Known rows, with every way that one mark hangs from another:
j439[j258[j110[j212] j404 j839]]: [ 20  20   5  -4 -11   3   3 -13  11 -18 -12  18  -3  -6   8  21  22  -7
  -4   9]
j212[j110 j258[j439]]: [ 26 -39  20  -8 -12  15 -30  -8   2 -21 -26 -10 -16  -3  -5  25   4   1
 -18   1]
j258[j110 j439]: [ 21 -34  20  -8   0   4  -4 -13  -7 -15 -18   3   8  -4  -6  42 -14  -2
  -7   3]
j439[j258[j404[j839]]]: [ 22   0  15   0  -6   7   9 -18  -6 -12 -11  -3 -18  -4  19  28  20  -5
 -10  11]
j839[j439]: [ 25 -27  13   1 -12   2  -5 -20 -15 -16 -16   5  11  -3   8  19  20   6
  -9  10]
j839[j439[j258[j110 j404]]]: [ 22  -7   6   7  -7  -2  13 -17 -15 -18  -9  21   4  -2  11   5  13  -2
  -6  12]
j258[j212 j404 j439 j839]: [ 20 -10  15   1   3   7 -18  -6  -3 -14 -14  10  -9 -13   2   2 -20  -8
 -16   0]
j110[j212[j258[j439 j839]]]: [ 23 -12  12  -5  -7   5 -33  -9  23 -14 -23   0  -8  -3  -3  11  13  -7
 -13  -3]
j258[j110 j212 j404 j839[j439]]: [ 22 -22  11   8   3   1   4 -15 -21 -19 -13  15   4  -1  -6  -6  -2  -3
  -9   7]
j212[j110 j258[j404[j839] j439]]: [ 25 -32  19   0  -2  13 -19 -12   3 -20 -24 -23 -36   4   2   2  11  -9
 -21  -1]
j439[j404[j839]]: [ 21 -22  19  -1  -7   3   3 -26 -15 -18 -11 -12 -23  -3   9  40  15  11
 -11   8]
j839[j439[j258 j404]]: [ 20  -7   2   4 -20  -3   4 -20 -18 -21  -2  18  -1 -11  18  12  21   9
 -11  12]
j404[j839[j439[j258[j110 j212]]]]: [ 21 -47  13  -5   2   1  32 -19 -34 -18  -2   0  15  10  -8  42  20   1
  -3  15]
j110[j212[j258[j404 j839[j439]]]]: [ 25   5   5  14 -11   0 -24 -16  13 -18 -22   8 -15   4   7 -30  34  -5
 -13   2]
j439[j258 j404]: [ 20   0  11  -5 -20   5  -1 -18 -12 -18  -6  17 -14 -14  15  41   8  12
  -9  12]
j839[j439[j258[j212 j404]]]: [ 22  -8  10   6  -8   1   2 -12 -28 -17  -3  22   7  -3  11  -1  13   4
 -10  13]
j212[j110 j258[j404 j439]]: [ 25 -18  19   1  -9  12 -33  -7   6 -21 -25  -3 -29  -3   4  -1   1  -4
 -20  -1]
j212[j110 j258]: [ 28 -34  23  -8 -17  17 -23 -14  -4 -22 -28  -7 -21   0  -4  41  20  11
 -14   8]
j110[j212]: [ 24  -6  19  -8 -15   5 -14 -17  -2 -17 -19   1   7  -1   5  44  33  12
  -4   9]
j439[j258 j404[j839]]: [ 20 -12  12  -6 -12   4  13 -23 -12 -18  -4  -3 -22  -8  16  47  17   6
 -10  12]
j110[j212[j258[j404 j439]]]: [ 24   1  19   5  -5   3 -33  -9  12 -16 -22   5 -15   4   5  -9  13  -2
 -13  -2]
j404[j439[j258[j212[j110]]] j839]: [ 20 -33  11 -23 -15  12  20 -15 -23 -25   3 -25   2   5  -7  68  35   5
 -11  11]

Rows:
[ 21 -17  24   0   2   6 -17  -8 -15 -15 -14  10  -1  -7   2  11 -16   1
 -13   3] : j258[j212 j404 j439]
[ 22  -1   7 -10 -15  15  -5  -6  -6 -23 -11   9 -13 -14   7  23  10  -1
 -16  11] : j439[j258[j212[j110] j404 j839]]
[ 22 -26  18  -9  -7  10  10 -17 -24 -26  -5 -30 -14  10  -4  34  25   6
 -15   5] : j258[j212[j110] j404[j439 j839]]
[ 19 -14   8 -18 -11  -1  30 -22  -4 -19   2 -18  11  14  -6  64  48  -2
   0   8] : j404[j439[j258[j110[j212]]] j839]
[ 22 -36  13 -16  -6  14 -18  -4  -6 -22 -17  -7   2 -14  -8  33  -4  -2
 -17   1] : j258[j212[j110] j439 j839]
[ 22   4   3   7  -5  -5  -1 -17   4 -21 -16  10   6   2   5 -13  29  -6
  -6   4] : j258[j110[j212] j404 j839[j439]]
[ 23 -27  16 -18 -18  16  -2  -9 -22 -23  -9   4   4  -7  -1  61  18  13
 -10  16] : j439[j258[j212[j110]]]
[ 24 -31  15 -15 -12  18 -10 -11 -11 -23 -19  -4  -4 -10  -7  46  12   8
 -14   9] : j258[j212[j110] j839]
[ 22 -39  20   6   9  -1  22 -21 -35 -20 -10  -5   2  13  -7  10  11   1
  -7   9] : j258[j110 j212 j404[j839[j439]]]
[ 27 -26  14  -8 -18  18 -25 -13   9 -21 -29  -6 -25  -7  -4  30  16   3
 -17   5] : j212[j110 j258[j839]]
[ 23  16   8   2 -14   3 -21 -17  18 -18 -14  -3 -20   7   0  -4  29  -3
 -13  -1] : j110[j212[j258[j404[j439] j839]]]
[ 20 -20  17  -2   1   0  20 -25 -12 -18  -8 -19 -13  12  -3  33  16  -4
  -7   4] : j258[j110 j404[j439 j839]]
[ 26 -20  26   7  -1   8 -11 -21  -3 -13 -24 -10 -37   8   5  13  12   0
 -13   5] : j212[j258[j404[j839]]]
[ 19 -28  10 -15  -7   2  33 -23 -13 -16   0 -16   2   9  -5  70  23  -4
  -4  10] : j404[j439[j258[j110]] j839]
[ 21   0  16   0  -6   5   8 -15  -8 -16 -12  20  -9  -6   9  32   0  -1
  -5  12] : j439[j258[j110 j404]]
[ 23 -31   6  11  -7  -2  -5 -23  -7 -22 -17  13 -19   1  -8  -3   3   4
 -12   4] : j212[j258[j110 j839[j439[j404]]]]
[ 21 -21   5  -5  -9  -4  26 -22  -9 -20  -5  -8  16  11   2  34  52  -3
   0  12] : j404[j839[j439[j258[j110[j212]]]]]
